Every row comes from one small tree of marks. Brackets hold a mark, then the marks that hang from it, in the order of their numbers. Every link used is in the known rows. Which tree was each row made from?
Known rows
[J_84 J_490]: [ -2.7  -9.5 -14.9  13.2  -2.8  -2.2 -22.2 -18.1   7.0   2.2  -3.5  29.4
  17.9  -1.9 -24.4  -4.0 -11.1  -0.2  -8.8   1.5  -9.5]
[J_490 J_55 [J_872 J_571]]: [ -5.0  13.1  18.4   2.1  -0.5  33.2   0.1   3.9 -13.2  28.2   4.7   7.2
  10.8  -3.5 -15.2  -3.9 -17.7   3.2   4.5   9.8  -4.6]
[J_256 J_55 J_306]: [  4.1   6.0 -31.7  20.1  18.1  -6.3 -16.2 -11.8   4.3 -12.7 -14.4  21.5
  -2.4  11.8  21.2   9.2 -27.9  13.0 -12.0   4.6  16.7]
[J_84 J_490 J_571]: [ -5.0 -13.1 -25.0  10.5  -9.3   1.9 -26.0 -18.0  11.4  -4.1  -2.2  20.8
  21.1  -5.7 -17.2  -1.9  -8.7   6.8  -6.5 -14.3   2.3]
[J_55 J_490]: [  7.8 -13.4 -22.1  21.9   2.3 -13.0  -7.7 -17.9  -8.9   0.9  -2.7  24.6
  -6.9  -2.5 -16.1  -8.5  -9.0   5.2 -11.9  13.4  -7.1]
[J_55 [J_490 [J_84 [J_571 J_129 J_872]]]]: [  5.5 -10.8   3.6   3.8  -2.2   0.5   0.6   4.3  -4.1 -12.7  13.1 -11.2
  -9.1  -6.7  -6.0 -18.5  20.2 -10.4   8.6   2.2   0.0]
[J_55 [J_490 J_872]]: [  7.1  -4.0  -4.5  15.5   4.7   4.0  -2.4 -14.9  -9.5  13.6  -4.4  11.9
  -5.0 -10.0 -15.9 -12.8  -1.5   7.1  -7.6  13.7 -14.3]
[J_256 J_55 [J_306 [J_571 J_129 [J_872 [J_490 J_84]]]]]: [  2.2  14.3   8.7 -14.3   8.4 -13.0  -1.8  19.9   9.5 -20.5 -22.9  -2.6
  -6.4  14.5  33.6  23.1  18.3  -2.5  14.2 -15.7  32.7]
[J_490 J_872]: [  1.4   4.0  -7.3  31.9   4.5  17.1  -0.1 -14.0  -3.6  14.2  -3.7  14.3
  11.1  -6.9 -22.9   0.6 -11.5  17.1 -15.2  16.6 -16.0]
[J_306 [J_490 J_55 J_84] J_571]: [-14.0  14.1  -0.4 -26.0  -0.8  -5.8  -0.4  -2.5  15.8  12.1 -19.8 -20.7
 -19.0  15.1  10.4  10.2  -6.1  21.5  -7.7   0.0   4.4]
[J_490 J_55 [J_84 [J_571 J_129]] J_872]: [-11.0   2.3  27.0 -16.9   1.2  30.6  15.2   8.9   0.2   3.7  26.9 -23.7
   2.9   7.3  -0.5  -7.8   0.5  -9.4   3.9  -4.1   4.6]
[J_306 J_256 [J_490 [J_84 J_571]]]: [-15.2  -8.3 -12.8   3.5 -12.8 -21.3   3.3 -11.4  19.9 -12.8 -23.1 -27.6
  -5.2   1.0 -12.9 -12.0  -2.6  58.8 -18.6 -10.6  -2.1]
[J_256 [J_55 [J_490 J_84]] [J_306 [J_571 J_129]]]: [  8.3   4.7  -9.1 -29.2  11.3 -25.9  -4.1   9.0  -0.2 -35.6 -19.7  -1.7
 -26.8  21.6  41.6   2.7   1.4  -6.0  13.2  -8.7  17.2]
[J_256 [J_55 [J_490 J_84]]]: [ -5.6   7.6   0.7  -3.6  19.0 -19.3  -9.1 -12.4  -5.6 -16.1  -2.9   5.7
 -20.4  11.5  -8.5 -14.7  -6.1  -2.1  -3.2  16.7  11.6]
[J_872 J_490 J_571]: [ -3.7  -6.5   2.4  20.3 -12.7  -4.6 -10.0   2.0  -5.6   3.9  -8.6  34.1
  22.4  -3.9 -31.5   5.7  -9.9  18.5   3.0   0.9  12.7]
[J_129 [J_490 J_84 [J_872 J_571]]]: [ -1.4  11.0  17.8  -6.0   1.7  -0.4   3.0  -4.5  -0.7   4.6   9.1 -14.4
   9.8  -8.7 -44.4  -7.8   4.7   3.6   8.8  22.5 -28.5]
[J_571 J_129 [J_872 [J_490 J_55 J_84]]]: [ -6.8  -0.6  37.4 -11.8   5.6   9.8  12.0  14.4   2.2  11.5  18.9  -8.3
  -0.8   6.6  -2.9   0.8  19.7 -26.4   3.9  -0.2  15.6]
[J_129 [J_490 J_55 J_84]]: [ -6.7   0.9  -2.6 -10.8  12.2 -12.8   4.9 -11.0   7.7   9.9  22.4 -15.0
 -11.7   8.9 -17.7  -1.3  -5.8 -14.4 -11.7  18.7 -17.0]
[J_129 [J_490 J_872]]: [  8.5  -0.8 -16.4  19.8   4.5  -6.8   5.6 -19.2   0.0  12.8   1.9   0.6
   4.5 -14.3 -16.6   4.9  -0.3   5.7 -15.2  18.5 -33.1]
[J_55 [J_490 J_84 J_872]]: [ -1.6   2.7  14.3  -3.5  12.9   6.8   0.0 -13.9  -3.2   6.0   6.3  -6.8
  -9.4  -1.0 -32.0 -20.7   4.1   6.1  -2.0  19.1  -8.9]
[J_571 J_872]: [  7.5  -1.8 -19.3  48.9   6.4  11.1 -10.1 -12.6  -1.4  16.4  -4.2  19.6
   9.8  -7.9 -19.0   3.6  -6.6  11.3 -17.5  18.7 -15.3]
[J_571 [J_129 [J_490 J_55 J_84]] J_872]: [  4.7   1.0  12.3 -11.4   8.4  -6.6  14.8   4.2   1.1   8.9  26.0 -25.7
 -11.6  -1.8   2.2   0.2  17.2 -37.6   1.5  16.3 -24.8]
[J_872 J_490 [J_571 J_129]]: [  2.5 -15.1  15.6   9.8 -20.9  -5.3   3.9  14.0 -11.7  -6.0  -2.3  31.3
  24.7  -5.5 -13.6   4.7  -0.4   2.8   9.7  -6.0   9.8]

Which tree is each row?
[-13.0  26.4   0.1 -28.1  15.7   4.6  -4.7  -8.7  23.0 -11.3 -21.0 -35.4
 -14.4   4.6  24.6  -2.1  -6.2  33.2   1.2 -11.7  28.5]
[J_256 J_55 [J_306 [J_490 [J_84 J_571] J_872]]]
[ -7.5  -4.5  12.8 -27.4 -11.9  24.2   0.2   1.7   0.3   9.5  16.1  -3.7
  11.4  -6.5  16.8  -3.1   3.7 -24.9   8.2 -24.6   0.2]
[J_84 [J_490 J_55 J_872] [J_571 J_129]]
[  8.1 -10.4   1.0  -9.7 -13.3 -13.9  11.4  10.3 -15.7   3.6  14.3   5.4
   3.0  -6.1   8.0   3.6  -5.4 -25.3   8.5   4.0 -21.6]
[J_872 [J_571 [J_129 [J_490 J_55]]]]
[ -5.8   0.2  14.0  -0.4   2.6  22.3   6.2  12.4   1.5   4.5  24.5 -19.4
  -1.1   4.4   3.6  -3.3   7.5 -19.0   0.4  -1.0   6.1]
[J_490 J_55 [J_84 [J_571 J_129 J_872]]]
[ -0.7  -7.7   3.6   5.2  -9.6  11.4   6.6  15.4   0.4  13.6  13.7   4.7
   4.8  -4.2  19.6  10.0  13.3 -14.7   1.3 -22.4  21.7]
[J_84 [J_571 J_129 [J_872 [J_490 J_55]]]]
[  9.6   2.4 -32.1   2.7  19.7 -17.5 -16.6 -13.0  -4.7 -13.6 -15.5  18.9
 -22.4   8.9  27.7  -3.2 -17.8   3.1  -4.9   2.1  19.8]
[J_256 [J_55 J_490] J_306]
[-10.4  30.4  10.4 -26.7  23.0  -0.2   0.1 -10.8  17.4  -8.4 -25.5 -28.4
 -17.7   7.1  22.1  -4.8  -6.8  26.5  -0.5   3.6  17.3]
[J_256 J_55 [J_306 [J_490 J_84 J_872]]]
[ -8.8  11.2  50.8 -26.2  -1.9  33.5  16.3  18.9 -13.4   8.0  21.3 -11.7
   8.9   6.5 -15.0 -11.3  -2.6 -15.0  19.3   9.4  -4.7]
[J_490 J_55 J_84 [J_872 [J_571 J_129]]]
[ -2.8  -7.7  -0.6 -11.7 -10.5  16.4 -10.2   6.2   3.1   9.8  13.6   1.4
   8.1  -8.7  18.6  -1.8  11.8 -30.8   6.0 -23.5   1.2]
[J_84 [J_490 J_55] [J_571 J_129 J_872]]
[  4.9  -4.8  -6.8 -11.8  -7.0   2.5  20.1   2.1  -2.9   7.8  21.0 -19.0
  -3.2 -12.8  21.8   6.8   5.0 -18.3  -1.4  -8.2 -20.3]
[J_84 [J_571 [J_129 [J_490 J_55 J_872]]]]
[  1.3   1.8 -32.5  27.4  -6.5 -29.1  -6.1  -3.6  -4.8 -12.9 -44.7  16.0
  -6.4  11.4  14.2  18.1 -18.6  38.0 -22.2  -5.2  -5.3]
[J_306 [J_256 J_55] J_571]
[  6.3  -1.6  19.8  15.9 -13.4  19.1   8.3   9.6 -18.4   0.1  -1.0  15.9
  23.7 -11.0 -12.9  -3.5  -6.2   3.5  10.6   8.8 -15.8]
[J_490 [J_872 [J_571 J_129]]]
[ 13.3  11.9  -6.2 -21.0  13.5 -14.5  -7.2  12.9  -1.7 -25.9 -21.6 -10.2
 -28.9  11.4  41.5   2.3  14.8 -13.1  15.9  -6.3  14.1]
[J_256 [J_55 [J_490 J_84]] [J_306 [J_571 J_129 J_872]]]
[-10.4  -8.3   8.4 -11.1  -2.8  14.5   7.4   7.7   2.8  -6.1  27.4 -10.3
   0.2  13.4   2.0  -4.6  -7.4 -10.3  -1.6  -5.8  10.2]
[J_490 J_55 [J_84 [J_571 J_129]]]
[ 13.9 -15.0  -9.3  13.1 -16.3 -23.1   6.9   2.8 -12.5 -10.0   2.8  14.2
  14.6 -12.4  -7.4   3.7  -2.3 -10.8   5.5  10.3 -29.1]
[J_872 [J_571 [J_129 J_490]]]
[  8.1 -13.2   3.5  27.0  -6.9  -2.7   6.2   5.9  -3.3   3.4  -2.6  19.2
  13.9  -9.8  -1.9   8.2  16.3  -6.1  -3.6  -1.3   2.8]
[J_571 J_129 [J_872 J_490]]
[ -9.0  14.6   3.8   4.7  -0.9 -22.8  -2.0   8.9   4.4  -9.7 -39.2  -7.4
  -8.1   9.3  -1.6  15.3  17.2  28.3  -6.2  -9.5  14.6]
[J_306 [J_256 J_55] [J_571 [J_872 [J_490 J_84]]]]
[ -3.7  15.9  -3.8 -24.1  21.8   3.9  -9.7  -7.5   6.6 -19.0  -4.5 -19.6
 -21.9   8.3  15.8 -15.3  -2.3   9.7  10.4  -6.4  28.2]
[J_256 [J_55 [J_490 [J_84 J_571] J_872]] J_306]
[  8.0   2.0 -42.1   3.8  -4.1 -15.6  -9.6  -8.8  20.1  -1.8 -43.6   1.3
  -8.4   4.9  28.0  18.9 -15.4  43.0 -10.5  -8.8   3.6]
[J_256 [J_306 J_490 J_571]]
[ -4.1   6.0  -8.1  -3.5   9.9   0.8  -0.9  -5.0  12.0  16.4  24.6 -28.1
 -11.2  -2.4 -11.5   2.3   9.3 -14.5  -5.9   5.3 -10.2]
[J_129 [J_490 J_55 [J_84 [J_571 J_872]]]]
[ -3.8  -8.5  24.4 -11.3 -16.5   0.6   9.1  20.1 -14.3   5.7  10.2  20.8
  12.4   2.3   3.0   5.6  -4.0 -14.0  13.4 -11.4  17.8]
[J_872 [J_490 J_55] [J_571 J_129]]
[ 13.4  -6.5  -9.3   6.6   1.0 -10.1  14.8   2.8  -6.2  16.3  16.3  -7.4
  -8.6 -11.3  20.0   7.8  12.3 -34.4  -5.4   9.8 -29.3]
[J_571 [J_129 [J_490 J_55]] J_872]
[-17.8   6.7  34.7 -21.2  -1.3   6.9  -2.0  10.4   0.4  11.2  13.2   6.4
   8.5  13.8 -31.5  -3.4  -6.5  -0.9  11.3   1.2  25.7]
[J_872 [J_490 J_55 J_84] J_571]
[ -5.6   1.4   4.8  -4.1   5.2   9.1  -2.3 -12.9   1.5  -2.1   9.9 -14.7
  -5.7  -4.0 -27.8 -22.0   4.3  13.3   1.3   3.8   3.8]
[J_55 [J_490 [J_84 J_571] J_872]]
[  8.4 -13.3 -19.0  39.5  -9.6  11.2  -1.1   2.6  -2.8  -2.5   3.9   8.8
  13.9 -12.4   3.9   2.3   3.8   2.0  -8.2  -2.3  -5.5]
[J_84 [J_571 J_129 J_872]]
[ 10.3 -23.3 -32.5  17.2 -13.3 -24.9   6.7  -6.8  -0.1 -17.0  10.9   4.1
   9.2 -12.3   6.4   9.4   1.8  -2.2 -10.0  -3.3 -20.7]
[J_84 [J_571 [J_129 J_490]]]
[ 17.3  -6.5 -14.8  12.3  -5.9  -3.9  -1.1  15.4   6.8  -4.8 -23.9  14.8
   7.2   0.9  26.6  27.4  13.2   6.7   4.3 -18.5  12.9]
[J_256 [J_306 [J_571 J_129 [J_872 J_490]]]]
[ -5.3   3.7  37.2 -32.3 -14.5  26.8  -0.3  12.1 -11.3  13.8   8.4   5.8
  18.4  -8.5   1.9  -9.9   2.4 -28.1  24.0 -11.1  -8.9]
[J_84 [J_490 J_55 [J_872 [J_571 J_129]]]]
